Known rows, with every step that occurs:
zezulis-redep-midot-foni-refa-lera-bebu: [-13  -9  -8   4  -5   4 -10   0   3  -2   7   3  -2   2   3  -3 -16   0
   4  -3  -1   0  -8 -16   2   1  -8   5  -6  -2  -8 -12   1   0  -7  -5
   5   8  11]
refa-lera: [-3 -3  9 -2 -2 -3  1  3 -2  8  5  3  0  1  7 -1  0  2 -2  3  4  6  4 -4
 -1 -3 -1  5 -5  6 -5 -5 -3  1 -1  3  6  2  0]
nuva-midot-foni-refa-lera-bebu-bina: [ -6  -7 -12   6   4  10 -15   3   2  -2  12   0  -2   8  -6 -11  -4  -4
  14  -1   3   3  -5 -17   6   3   2   5  -2  -3  -3  -9  -3   5  -2   4
  14  -2  -1]
foni-refa-nuva-midot: [-10  -1   7   2   0   0  -3 -13   0  -2   5  -3   3   1   4   2  -1  -8
  14   1  -5  -5 -13   2   2   1   5  12  -9  -9   2   6  -5   6  -1   1
   0   1  -4]
redep-bebu-nuva-midot: [-11   0  -7   4  14   3  -5  -2   2  -2   0  -3   1   1  11   1  -6   0
  11  10   1   6  -8   7   7  10  -2  12  -8 -10  -3   3  -6   7  -5  -1
   2  -7  -3]
midot-foni: [ 0 -3 -9 -1  2  1 -8  1 -2 -4  4 -1 -5 -3 -4 -3  4 -1  1 -4  5 -2 -5 -8
  1  3 -3 -1  1 -2  1  5  4 -2 -4  0  5  4  6]
zezulis-lera: [  6   7   5  -2   0  -1  -4   0  -3   3   8   0  -7  -4   5  -7   3   4
   3  -2   1   2   4   2  -1  -2  -1   1   0   0  -1 -12  -6   5   0   2
  -3   3  -1]
midot-redep-bebu-foni-refa-nuva: [-24  -9 -13   0 -14   6  -6  -4  22   1   8   2   0   8  -3  -2  -4  -2
   4   3  -6   5 -20   0  11   7   3  11  -8  -1  -4  10  -2   6  -2 -10
   7  -8   1]
foni-refa-nuva-midot-redep-bebu: [-22  -5 -10  -2  -1  -4  -8  -5  15   1   7   1   0   5   6   3  -4 -10
  10   1  -5   4 -11   2   8   9   1  13 -11  -4  -6   7   0   5  -2 -10
  10 -11   2]
nuva-refa-lera: [ -2  -4   1  -3   3  -1   4   3   0  13   5   2   3   4   4  -1  10  -5
  -6   7   2   6   2  -2  -1   2   1   5 -11  -1  -5  -3  -7  10   1   5
   5   0   2]
lera-refa-nuva-midot-redep-bebu-foni: [-21 -11 -19   4  -3  -1  -8  -4  15  -1  16  -6   1   7   4  -1  -3   3
  16   9   0  10  -7  -3   4   7   1   3 -17  -9  -9   4  -1  16  -1  -6
   7  -7   0]
redep-refa-nuva-zezulis-lera: [ -4   4  -6  -8  -4   3  -1  -6   1   4  11  -8   0   0   7 -12   2  -4
   7   5  -3  -3 -18  -5   3   8   0  16  -8 -13   0  -4 -11  10   4   1
  -5   4   2]
redep-midot-lera: [ -5   2   0  -2  -2  -5  -1  -2  -2  -3   1   5   2   5   6  -3 -10   8
   2   2  -2  -1   0  -3  -1  -8  -8   1  -4   5  -4  -2  -2  -5  -1   3
   3  -3  -5]
foni-refa-lera: [-7 -3  6  0 -4 -1 -2  2  6  8  6  3  1  2  2  0  1 -8  2 -3  0  5 -4 -2
  2 -3  2  9 -6  7 -4  1 -1  0 -3 -2  6 -2 -2]
midot-redep-refa-lera-bebu-nuva: [-15  -7 -24   3  -2   8   6   2   2  -1  -5   8  -4   9  12  -1 -26   1
  -1   7   2   6 -14  -7   3   9  -6  21   0  -7  -3  -6  -3   9  -3  -7
   7  -5   4]
nuva-midot-redep-bebu-bina: [-13  -3 -14   5   8   2 -17   2  12   0   9  -1   0   8   3  -6  -1  -2
   9   5   0   5   4  -2  11   7   2   2  -3  -3  -7  -1  -2   8  -2  -2
  17 -14  -1]
midot-redep-refa-nuva-zezulis-foni: [-25   1 -23  -5  -6   5  -4  -5  12 -11  -1  -9   1   4   8   2   4  -9
  -1   9  -4  -7 -22  -7   8   6   4  16 -16 -14   4   5  -9  10  -1  -5
   3  -1   0]
midot-foni-refa-nuva-zezulis-lera: [ -3   0  -9  -7  -6   6 -10  -7   6   2  13  -2  -6  -1  -1 -15   9  -8
   6   1  -3  -4 -23 -10   4   5   1  13  -8 -10   3   1  -7   7   0  -3
   3   4   2]
zezulis-redep: [-4  0  5  6  0 -1 -3 -7  2 -1  6 -5  2 -2  5  0 -8  0 -2  3 -6 -6 -4 -4
  2 -4 -4 -1  0  1 -2 -5 -1 12  0 -2  0  6  7]
zezulis-lera-bebu-foni-refa: [ -3  -2 -12   7  -6  14  -3   0  13  -3  10   1  -5   6 -10  -9  -5   1
   7  -2  -4   7  -9  -3   4  -3   1   4  -5  -7  -4  -9  -3   6  -1   0
  -6  -3  -8]
foni-refa-lera-bebu: [ -6  -7  -8   1  -5   7   2   5   4   3   3   6  -2   6  -1  -2 -13  -5
   2  -3  -1   7  -4  -9   0   1  -1   9  -3   3  -3 -11  -1   0   0  -4
   3  -2   0]
lera-bebu: [  1  -5 -14   2  -3   7   3   2  -2  -4  -3   4  -3   4  -2  -2 -15   3
   1   1  -2   2  -1  -7  -2   4  -3  -1   2  -3   0 -13   1  -1   3  -1
  -3   0   1]
foni-refa-nuva-zezulis: [-12  -6  -7  -5  -9   8   0  -8  10   1   4  -2   4   5  -4  -7   1 -13
   2   6  -9  -3 -24  -5   5   7   5  15  -9 -11   7  11  -5   2   4  -4
   2  -2   0]
refa-nuva-zezulis-lera-bebu-bina: [  2  -3 -16  -1  -6  15  -8  -2  -1   1   8   1  -4   9  -1 -21  -9   6
   6   9  -4  -1 -10 -14   4   8   3   7   3 -10   2 -20 -13  10   9   4
   6   0   0]
redep-midot-lera-refa-nuva-zezulis: [-12  -7 -14  -7  -6   1  -1  -9   5   0   8  -1   6   6   6  -9  -8  -1
  10  10  -5  -3 -15 -13  -3   4  -4   9  -9 -12   1   1  -6   8   5  -1
   5   1   0]

Rows:
[-12  -2  -3   2   5  -2  -8 -13  -6  -6  13 -13   3  -3   7  -1  -3  -6
  16   0   2 -10 -22 -11   3   7  -4  10  -6 -14  -4   4  -4  13  -5   2
   1  13  10]
zezulis-redep-refa-nuva-midot-foni
[  0   2   3  -1   2  -4  -5 -12  -6   4  14  -5  -1  -2  12  -5  -1   1
  22   1   0  -1  -1  -2  -6   2   1   7  -6 -12  -2 -12  -9  20   3   3
  -1   8  -1]
zezulis-lera-refa-nuva-midot
[ -9  -5 -20  -1  -8  14   3  -2   6  -3  13  -5  -1   8  -2 -13  -7   6
  10  12  -3   3 -22  -9   4   8  -1  10 -13 -18  -4 -11 -11  10   3   2
 -10   3  -3]
redep-refa-nuva-zezulis-lera-bebu-foni
[-10  -3 -27   6   4  11   6  -6   6  -6   4  -6   5   7   7  -8 -25  -8
   2  12 -10  -2 -30 -13   5   8 -10  21  -4 -13   0  -5  -8  17   2  -3
  -2   1   2]
midot-lera-bebu-nuva-zezulis-redep-refa
[-17   1 -12  -6  -5   7  -5  -5   6  -8  -2  -6   1   2   5  -1   7   0
  -2  11  -4  -6 -16  -6   5   2   7  10 -15 -10   6   0 -11   5   2   1
   1   3  -4]
refa-nuva-zezulis-foni
[-13  -8 -20  -1  -4   0  -3  -6  12   7  16  -7   6   4   6  -9 -13  -5
   8  10 -10   4 -20 -14   4  11  -7  11 -11  -3  -4  -6  -8  20   6  -7
   7   1   4]
midot-lera-refa-nuva-zezulis-redep-bebu
[ -3  -4 -20   4   2  13   3  -1  -2  -6 -11   8  -5   5   4  -3 -22   7
  -1   8  -2   3 -11  -4   1   9  -3   8   5  -8   2  -7  -4   4   0  -3
   0  -1   1]
lera-bebu-nuva
[-22  -6   3   8   0   3  -8 -11  11  -1  15 -11   6   4   3  -1  -3  -3
  16   8  -9   2 -20   1   9   2   2  10 -16  -9  -8   3  -9  15  -4  -2
  -2   1  -1]
zezulis-redep-bebu-foni-refa-nuva-midot
[-18   2 -20   2   3  14  -9  -4  16 -10  -6  -3   0   2  -2  -2   7 -11
  -1   6  -5  -2 -22  -2   9   2   7  17 -13 -12   8  11  -8   7  -5  -4
   3  -4 -10]
bebu-nuva-zezulis-foni-refa
[-16  -7  -5  -2  -5  -1 -15 -10   1  -9   9  -6   0  -1   4  -8  -3   3
   2   7  -3 -11 -20 -15   3   5  -7   4  -9 -11  -3   6  -2   3  -4  -2
   6  11  15]
refa-nuva-zezulis-redep-midot-foni
[-15  -3 -24   5   6   5   1  -4   3 -11  -2  -1  -1   6  11   3 -18  -9
   9   4   0  -1 -14  -1   2  11  -5  17  -5 -16  -2   2  -1  11  -3  -6
   2  -8   2]
lera-bebu-nuva-midot-redep-refa
[-11  -9 -20   0  -1  15   2   1   9  -1  -2   6  -1   9   2  -9 -11  -8
  -3  11  -5   7 -21  -9   5  10   0  21  -9 -10   3   2  -6   5   1  -5
   6  -7  -3]
foni-refa-lera-bebu-nuva-zezulis
[  8   3  -8  -1   2  -2  -6   0   4   7  11  -2  -2  -4   3  -8   1  -1
  16  -6   3   3   7  -3  -6   2  -2   0   1  -4  -2 -15  -3  16   2  -1
  -1   5   1]
zezulis-lera-refa
[ -8  -8 -14   8  -5  15   0   2  13  -6   5   1  -2   8 -12  -3  -7  -1
   7   0  -6   5 -11  -4   5  -1   2   3  -5  -6  -2   0   1   1  -2  -3
  -4  -4  -5]
lera-bebu-foni-refa
[-21  -6 -11   7   2   2 -10   0  22  -5  13  -3   0   6  -5   1   5  -9
  10   1  -2   9  -8   3  11   2   3   7 -17  -5  -8  13   2   6  -8  -6
   4 -16  -7]
nuva-midot-redep-bebu-foni-refa
[-11  -5 -14   7   2   9   5  -2  -3   2  -1   2   0   5  13  -3 -28   3
   3  10  -1   2 -18  -9   3   9  -9  18   0  -6  -5 -14  -8  15  -2  -3
   0   5   8]
zezulis-redep-refa-lera-bebu-nuva
[-21 -10 -13   6  -9   4  -2  -9  11 -11   6   2  -3  11   2   1 -13  -4
   8   4  -7   2 -14  -5   4  -1   3  11 -13 -12  -3   6  -1  10   0  -5
   6  -8  -5]
lera-bebu-foni-refa-nuva-midot-redep
[-11   1   3  -1   4  -1   1 -11  -6  -1   6  -9   6   1   8   4  -3  -5
  18   4  -1  -7 -15   1   1   7   1  13  -9 -14  -2   5  -8   8  -2   3
  -5   5   0]
redep-refa-nuva-midot
[ -7  -4  -1  -2   2  -2  -9  -9  -8  -6   7  -5  -4  -1   4   0   4   0
  12   1   4  -6 -12  -8   1   4   0   4  -7 -10   1   6  -1   3  -3   3
   5   8   4]
refa-nuva-midot-foni
[ -3  -6 -10   5  -3  13  -8   6   5   5   6   5   0  11  -7 -10 -12   0
   5   1  -1   4  -1 -12   6   3   4   6   4   2  -3 -13  -5   4   2   1
  11  -4  -1]
foni-refa-lera-bebu-bina
[ -5   2   6   1  -1  -5   4  -9  -9   0   6   1   2   5  11  -1 -11   2
   9   6  -4  -2 -11  -5  -2  -7  -3  11 -10  -3   1   0  -7   6   5   7
   3   1  -9]
refa-nuva-midot-lera
[-18  -9 -12  -8  -6   6 -11  -8   9  -6   6  -2   1   3  -4  -9   6  -8
   4   4  -4  -8 -25 -11   5   8   0  12 -10 -13   2  16  -1  -4  -3  -5
   6   1   5]
redep-midot-foni-refa-nuva-zezulis
[-11  -9 -21   2   0   9 -17  -4  13   6  17 -10   9   6   0 -16  -7  -3
  14  11  -7   0 -13 -15   9  16   2   5  -1  -7  -4 -10 -10  23   6  -4
  12   0  10]
lera-refa-nuva-zezulis-redep-bebu-bina
[-14  -4  -1  -1  -5  -8  -2 -11   0  -5   2   0  -2   5  13   4  -5  -2
   5   4  -3  -2  -6  -1   0  -2   1   8 -10  -7  -2   6  -1   9   2  -2
  10  -4   0]
refa-nuva-midot-redep
[ -5  -6 -13   3   0  11   5   3  -4   2  -6   9  -5   7  10  -4 -21   9
  -2  10   1   8  -9  -6   0   6  -4  13   0  -3  -2 -11  -5   4   0  -2
   5   0   1]
refa-lera-bebu-nuva
[-13  -9  -8  10  -5   8   3   3   4   1  13  -7   4   8   2  -3 -16   6
   6   9   0   5 -10 -12   3   0  -5   6 -10  -4 -12 -13  -5  11  -2   2
  -5   5   3]
zezulis-redep-refa-lera-bebu-foni
[-11  -3  -7  -2   2   3 -16  -2   9  -5   4   2  -1  -1  -6  -1   6  -5
   9  -9   3  -6 -10  -4   4   2  -2   2  -2  -4  -2  10   5  -8 -10  -5
   2   0   6]
redep-midot-foni-refa
[-29   0 -16   0   0   0 -14  -5  18  -4   3  -3  -2   3   8   7   0  -8
   9   1  -4   2 -11   2  12   5   4  13 -16  -7  -4   2  -5   7  -4  -9
   9 -10  -2]
zezulis-foni-refa-nuva-midot-redep-bebu
[-16  -4 -22   1   3   3  -5   1  11   0  -6   6  -5   5   9  -1 -12   3
  -2   9  -1   8 -10   4   9  13  -4  13  -1  -3  -2   3  -1   6  -3 -11
  11 -11   3]
midot-redep-bebu-nuva
[-14  -9 -18   1   0  12  -9  -1   1  -4  -4   9  -5   5   4  -5 -18   6
   4   3   4   4 -16 -10   3   7  -7  14  -2  -7  -3  -2  -1  -3  -9  -5
   9   0   6]
redep-midot-foni-refa-lera-bebu-nuva
[-25  -3 -35   1   1  11  -2   3  11 -11  -5  -1  -4   9  11  -1 -10  -5
  -5  13  -1   2 -20 -12   7   8   0  23 -16 -16   2  -3  -9  12  -3  -5
   9  -5  -3]
midot-redep-refa-lera-bebu-nuva-zezulis-foni
[-15   2 -14   1   1  10  -9  -2  18  -8  -1  -6   1   0  -6   0  13 -15
   0   1  -6  -3 -15  -4   8   0   8  11 -15  -8   6   7  -5   3  -4  -3
   0  -4  -8]
nuva-zezulis-foni-refa
[-17  -5   3  -1  -6   1  -8 -13   4  -6   4  -6   6   1   9  -6  -8   4
   2  11  -9  -9 -15  -7   2   1  -5   5 -10 -10  -5   0  -7   7  -2  -2
   1   6  10]
refa-nuva-zezulis-redep-midot
[-12  -4  -1   3   7   2  -9  -3   1   2   7   1  -2   1   7  -2   2  -8
   9   0   6   4 -13  -6   4   1   0  17 -10  -3  -1  11  -2   5 -10   0
  11   0  -2]
bebu-nuva-midot-foni-refa-lera
